What can hang from each mark:
k_92: k_768 k_851
k_252: k_314 k_768 k_851
k_768: k_92 k_183 k_252
k_183: k_534 k_768
k_431: k_314 k_889
k_534: k_183
k_890: k_889
k_314: k_252 k_534
k_851: k_92 k_252

(in the rows, 128 means zero)
Known rows, with every way that one mark hangs from another:
k_92(k_851(k_252(k_314(k_534)))): [139 114 110 142  66 100 154 130 186  98 114 122  94 111 134  73 123 151
  85 113 154 151 123  87 120 102  25 135  62]
k_183(k_534 k_768(k_92)): [101 126 140 121 167 150 115 106 146 183 145 172 151 140 126 136 120  80
 153 110 155 102 148 106 126 110 188 154 117]
k_851(k_92): [142 138 142 156 157 127  93 131 126 147  84 112 109 158 109 119 113 144
 155 143 130 161 113  94  92  89 117 121 117]
k_183(k_534 k_768): [ 95 129 138 130 138 127 127  91 138 186 123 149 137 139 114  99  87 102
 136 112 176 109 124 115 127  95 148 141  95]
k_851(k_252(k_314 k_768(k_92))): [134 137 162  98 124 125 126 120 184 138 113 111 158 130 139 157 168 142
  83 148 129 102 111 103 157 150 125 179 104]
k_851(k_92(k_768(k_183 k_252(k_314)))): [116 144 128 121 112  90 127 142 128 106 141 152 131 152 111 106 129 118
 149 153  88 119  99 126  83 151 184 110 154]
k_92(k_851): [137 108 121 157 123 122 118 149 124 131 142  91  95 136 111 119 135 148
 126 108 156 170 134 130 125  92  93 101 130]
k_431(k_889): [107 119 159 100 131 160 108 140 142 121 112  82 147 150 117 122 109 143
 147 160 143 151 183 115 112 127 140 159 129]
k_851(k_92 k_252(k_768)): [140 190 136 161 155 104 117 122 150 169  74 132 136 123 135 126 135 161
  94 164 113 153  72 102 118 108 110 174  78]
k_252(k_314): [131  88 175 100  89 121 113 108 157 115 106  62 123 164 108 111 120 148
 128 123 160 111 125 100 126 119  83 115 119]
k_314(k_534): [131  99 140 133 137 137 120 104 149 122  69 124 113 147 138 107 103 136
 147 107 183 167 168 127 141  96  62 131  84]
k_92(k_851(k_252)): [145 135 126 150 108  95 144 155 150 147 126 109  99 121 107 126 164 146
 105 138 139 173 115 107 129  94  74 134 101]
k_252(k_314 k_768(k_92)): [122 110 159 106 137 166  96 115 160 113 137  93 159 145 140 153 138 137
  96 120 145  99 129 118 154 155 147 144 132]
k_851(k_92(k_768(k_183 k_252))): [116 155 127 134 152  91 124 149 111 136 135 165 127 154 112 128 137 113
 163 158  92 149 110 146  92 144 201 117 160]
k_314(k_252): [147  91 164 111 127 156 109 109  79 163 105 103 127 175 104 131 145 158
 155 138 139 154 117 125 135 111  77 105 126]
k_534(k_183(k_768)): [109 121 117 143 133 146 141  77 109 125 159  92 117 171 111 160  99 170
 118 121 132 126 118 132 139  90 136 133  93]
k_768(k_92 k_183(k_534)): [146 135 130 112 206 126 132 121 149 147 136 189 147  96 149 145 151  53
 167 116 151  97 152 142 103 140 198 122 153]
k_890(k_889): [133 109 135 126 111 151 113 128 147 176 124  39 159 146 127 123 119 145
 180 133 207 167 111 109 107  95 112 147 138]
k_851(k_92(k_768) k_252(k_314)): [140 156 165 110  73  83 129 147 181 137  93 140 132 164  73 104 112 158
  79 163  92 132  70  54 112 150 104 179  78]
k_768(k_183): [139 106 129 117 165 115 130 120 130 147 118 129 113 131 111 138 142 126
 166 132 139 140 132 160 129 114 155 102 136]
k_92(k_851(k_252(k_314 k_768))): [134 142 124 144  79 102 138 131 161 119 138  94 120 103 129 100 139 170
  54 128 139 133  83 110 144 117  70 145  88]
k_183(k_768): [ 86  99 139 124 125 151 112 111 126 187 134 109 116 173  91 137 114 151
 159 127 141 147 132 128 149  86 152 128 102]
k_92(k_768(k_183) k_851): [129 113 104 127 123 113 141 168 128 129 188 162 106 133  73 126 120 141
 101 114 114 169 119 158 157 150 173 110 135]
k_851(k_252(k_314)): [141 114 178  97  81  87 140 115 178 137  81  82 127 144 104 121 151 151
 111 153 143 115 106  82 126 120  62 152  89]
k_851(k_92 k_252(k_314)): [149 155 152 128  95  85 120 126 180 131  72 111 114 143 110 100 131 154
 115 164 115 122  76  51  82 101  71 154  77]
k_92(k_768): [125  99 174  92 118 126 112 144 139 151 121 115 138 186  66 143 119 151
 106 134 146 157 138 126 172 156 138 145 122]
k_92(k_768 k_851(k_252)): [135 135 134 124  85  88 149 175 157 150 149 142 118 141  69 132 145 157
  65 133 119 175 105 111 162 143 109 159 101]
k_314(k_534(k_183)): [149 121 113 153 145 134 144  71 134  79  95 110 112 145 154 130  89 154
 107  97 167 151 156 129 130  96  56 131  67]
k_314(k_252(k_768 k_851)): [147 110 128 129 119 167 105 132  51 138 104  98 131 120 121 145 117 167
 113 115 124 131 110 154 196 145  81 123 151]
k_314(k_252 k_534(k_183)): [159 116 115 142 132 162 145  60  78  87 109 124 116 156 154 117  96 173
 114 108 149 155 132 133 128 103  32 116  70]
k_768(k_92(k_851) k_183(k_534) k_252): [125 152  90 151 180  95 152 145 117 109 187 189 130  69 193 134 198  28
 180 113 137 104 157 168  64 135 210  88 200]
k_431(k_314 k_889): [126 119 195  89 133 178 121 146 139 126  89  68 159 160  86 115  81 140
 129 152  98 156 204 113 100 151 110 116 154]

Rows:
[121 141 130 118 198  99 143 121 123 129 143 184 153  94 195 154 200  25
 199 130 142  85 165 170  71 147 218 105 196]
k_768(k_92 k_183(k_534) k_252)
[116 115  95 130 123 116 147 155 129  79 206 140 116 106 171 143 204  79
 181 126 105  99 152 157  75 139 194  74 201]
k_768(k_92(k_851) k_183 k_252(k_314))
[137 115  99 106 131 147 117 154 133  86 148 126 135  76 140 162 115 118
 114 103 101  64 135 156 183 187 164 126 171]
k_252(k_314 k_768(k_92 k_183) k_851)
[111 138 150 104 142  70 155 124 122 135 139 176 159 123 125 119 144  68
 138 135 145 111 130 171 117 171 196 124 162]
k_92(k_768(k_183(k_534) k_252))
[142 169 158 123 120  86 125 154 160 171  84 163 133 162  72 130 134 151
  95 170  95 164  86  79 124 136 121 183  87]
k_851(k_92(k_768) k_252)
[136 137 167  92 156 217 130 124  87 135 114 119 178 126 113 109  82 159
 116 159  63 149 159 159 117 173 141 102 157]
k_431(k_314(k_252(k_768(k_183))) k_889)
[110 141 159 125  90  98 105 142 130 110 123 121 137 178 107 107 121 128
 132 149 108 129 106  99  94 150 151 129 146]
k_851(k_92(k_768(k_252(k_314))))
[135 152 120 162 119 106 137 142 144 147 131 109 117 103 131 125 152 159
  73 134 142 166  98 131 154 111  96 150  96]
k_92(k_851(k_252(k_768)))
[ 73 116 105 151 133 155 120 150 106 150 207 137 119 153 144 164 182 106
 185 126 110 139 164 142 116  97 207 110 168]
k_183(k_768(k_92(k_851) k_252))
[141 111 196  85 123 208 119 136  91 138  98  86 166 169  93 105  89 160
 136 160  79 160 182 114  96 153  88 100 158]
k_431(k_314(k_252) k_889)
[113 123 114 133 158 170 133  90 113 127 181 119 126 174 123 196 126 144
 130 124 113 117 140 129 135 105 179 141 114]
k_534(k_183(k_768(k_92)))
[ 71 108 140 126 147 157 116 127 109 167 168 132 135 170 144 180 184 104
 202 145 114 124 174 147 119 108 215 123 167]
k_183(k_768(k_92 k_252))
[110 128 155  87 106  64 157 116 141 106 147 159 161 121 128  94 126  75
 120 129 147  82 120 150 108 183 180 120 160]
k_92(k_768(k_183(k_534) k_252(k_314)))
[139 122 132 130  68  90 144 145 167 117 132  95 100 120 111  99 150 154
  89 131 138 136 102  89 123 104  57 129  96]
k_92(k_851(k_252(k_314)))
[133 140  88 159  93 137 100 126 137  65  69 120 111  90 155  80  36 148
  84  89 132 110 117 106 158 136  51 141  96]
k_252(k_314(k_534) k_768 k_851(k_92))
[149 139  87 143 187 119 141 143 139 129 176 197 122  76 151 126 147  58
 144  97 143 118 145 139  95 127 191 107 158]
k_768(k_92(k_851) k_183(k_534))
[139 139 106 122 104  86 168 172 153 149 171 183 111 113  73 129 146 138
  82 140  99 166  99 139 159 150 152 142 112]
k_92(k_768(k_183) k_851(k_252))
[ 99 139 102 148 148 151 121 128 139 166 184 181 130 121 131 118 119  83
 127  96 153 121 139 110 118 101 183 136 122]
k_183(k_534 k_768(k_92(k_851)))
[130 139 123 116 112 106 161  88 192 115  86 153 134  86 160  90 114 148
  85 132 142 115 105 133 153 136  85 157  60]
k_851(k_252(k_314(k_534) k_768(k_183)))
[143 174 131 120 193 102 150 113 167 166 115 192 164  73 161 152 171  86
 101 141 135 102 109 142 137 154 177 176 111]
k_851(k_252(k_768(k_92 k_183(k_534))))
[120 125  90 147 170 122 143 165 111 109 199 160 111 104 171 172 219  75
 202 129 105 134 168 178  88 124 214  81 205]
k_768(k_92(k_851) k_183 k_252)
[143 165  76 164 165 127 108 151  96 122 105 144 107  70 130 138  86 131
 129 122  93 121 101 160 152 135 156 122 149]
k_252(k_768(k_183) k_851(k_92))
[ 95 105 103 143 134 182 110 151 130 163 200 145 108 155 104 160 143 129
 148 112 116 152 154 123 142  91 184 127 129]
k_183(k_768(k_92(k_851)))
[120 113  96 141 120 184 146  47  75 108 133 149 115 169 143 118  79 178
 120 106 132 154 129 131 136  88  69 126  55]
k_314(k_252 k_534(k_183(k_768)))
[138 142 103 145  99  98 157 131 160 115 156 125 112  82 137 100 139 152
  69 128 127 126  76 134 142 128 109 131  99]
k_92(k_851(k_252(k_314 k_768(k_183))))
[147 139 132 120 172 150 130  79  78 157 120 164 155 103 149  99 119 126
 115 126 149 117  87 167 139 143 133 116 121]
k_314(k_252(k_768(k_183(k_534))))
[157 150  83 151 153 160 112 137  46 135 111 158 114  88 127 127 100 154
 135 131  82 126  81 156 150 143 128 111 153]
k_314(k_252(k_768(k_183) k_851(k_92)))
[136 140 139  96 138 119 144 114 184 135 130 149 154  97 145 153 171 127
  97 153 111  94 102 129 148 162 159 163 112]
k_851(k_252(k_314 k_768(k_92 k_183)))
[152 144 112 152 129 163  90 139  47 139  95 120 121 118 126 126  95 167
 117 127  97 136  86 131 161 133  87 126 140]
k_314(k_252(k_768 k_851(k_92)))
[122 143 132 133 169  63 158  98 115 132 117 150 140  94 174 108 165  53
 185 133 167  96 138 172  78 124 169  91 171]
k_768(k_183(k_534) k_252)
[ 65  94 131 129  79 135 133  88 135 115 133 112 119 159 153  92 113 125
 167 122 150 113 154 131 122  95 124 116 104]
k_183(k_768(k_252(k_314(k_534))))
[119  93 138 102  93 120 115 166 114  77 134  82 128 130 155 174 181  86
 181 119 116  70 174 130 125 166 133 109 214]
k_768(k_92 k_252(k_314 k_851))
[139 142 109 152  98 128  93 144 119  92  94  82 119 103 129 106  61 154
  88 112 113  88  93 108 152 146  88 135 132]
k_252(k_314 k_768 k_851(k_92))
[137 120 117 129 157 163  95 165 108 129 121 108 138 108 134 197 135 125
 120 104 126 115 156 152 200 162 146 151 171]
k_252(k_768(k_92) k_851)
[110 108 108 144 100 133 128 140 148  60 162 129 115 123 192 117 169  91
 154 103 143 124 187 126  85 122 111 100 157]
k_768(k_92(k_851) k_252(k_314(k_534)))
[157 134 106 127 147 135 131 115  57 137 115 158 142  65 144 117  98 117
 116 107 131  95  96 172 170 158 115 114 148]
k_314(k_252(k_768(k_183(k_534)) k_851))
[103 158  76 178 117 115 139 107  65  95 156  99 102 139 143 162 107 138
 146 129  87 104 119 140 111  96 144 119 145]
k_534(k_183(k_768(k_252(k_851(k_92)))))
[135  80 120 115  60 124 121 130 148  68  72  90 100 112 130  95  66 134
 122  82 156 103 167 106 165 130  20 120 110]
k_252(k_314(k_534) k_851)
[124 104 110 127  83 140 118 124 142  67  81  93 119  91 149  93  50 151
  78  81 162 102 143 132 195 153  43 139 101]
k_252(k_314(k_534) k_768 k_851)
[156 164  93 137 173  92 164 146 165 144 163 215 123  60 153 132 178  60
 129 124 133 117 126 127  93 132 172 136 129]
k_768(k_92(k_851(k_252)) k_183(k_534))
[151 111 174  86 100 200 122 167  76 119  89  79 148 140  84 120  72 149
 132 140  66 144 194 117 122 172  71 103 182]
k_431(k_314(k_252(k_851)) k_889)
[ 96 135 113 139 153 149 141  89  97 111 191 108 134 171 154 201 167 121
 159 135 108 109 152 147 109 110 195 130 148]
k_534(k_183(k_768(k_92 k_252)))
[163 122 115 141 114 147  96 154  53 141  90 115  99 135 105 127 110 152
 157 130  93 141 108 109 129 118  70 108 145]
k_314(k_252(k_851(k_92)))
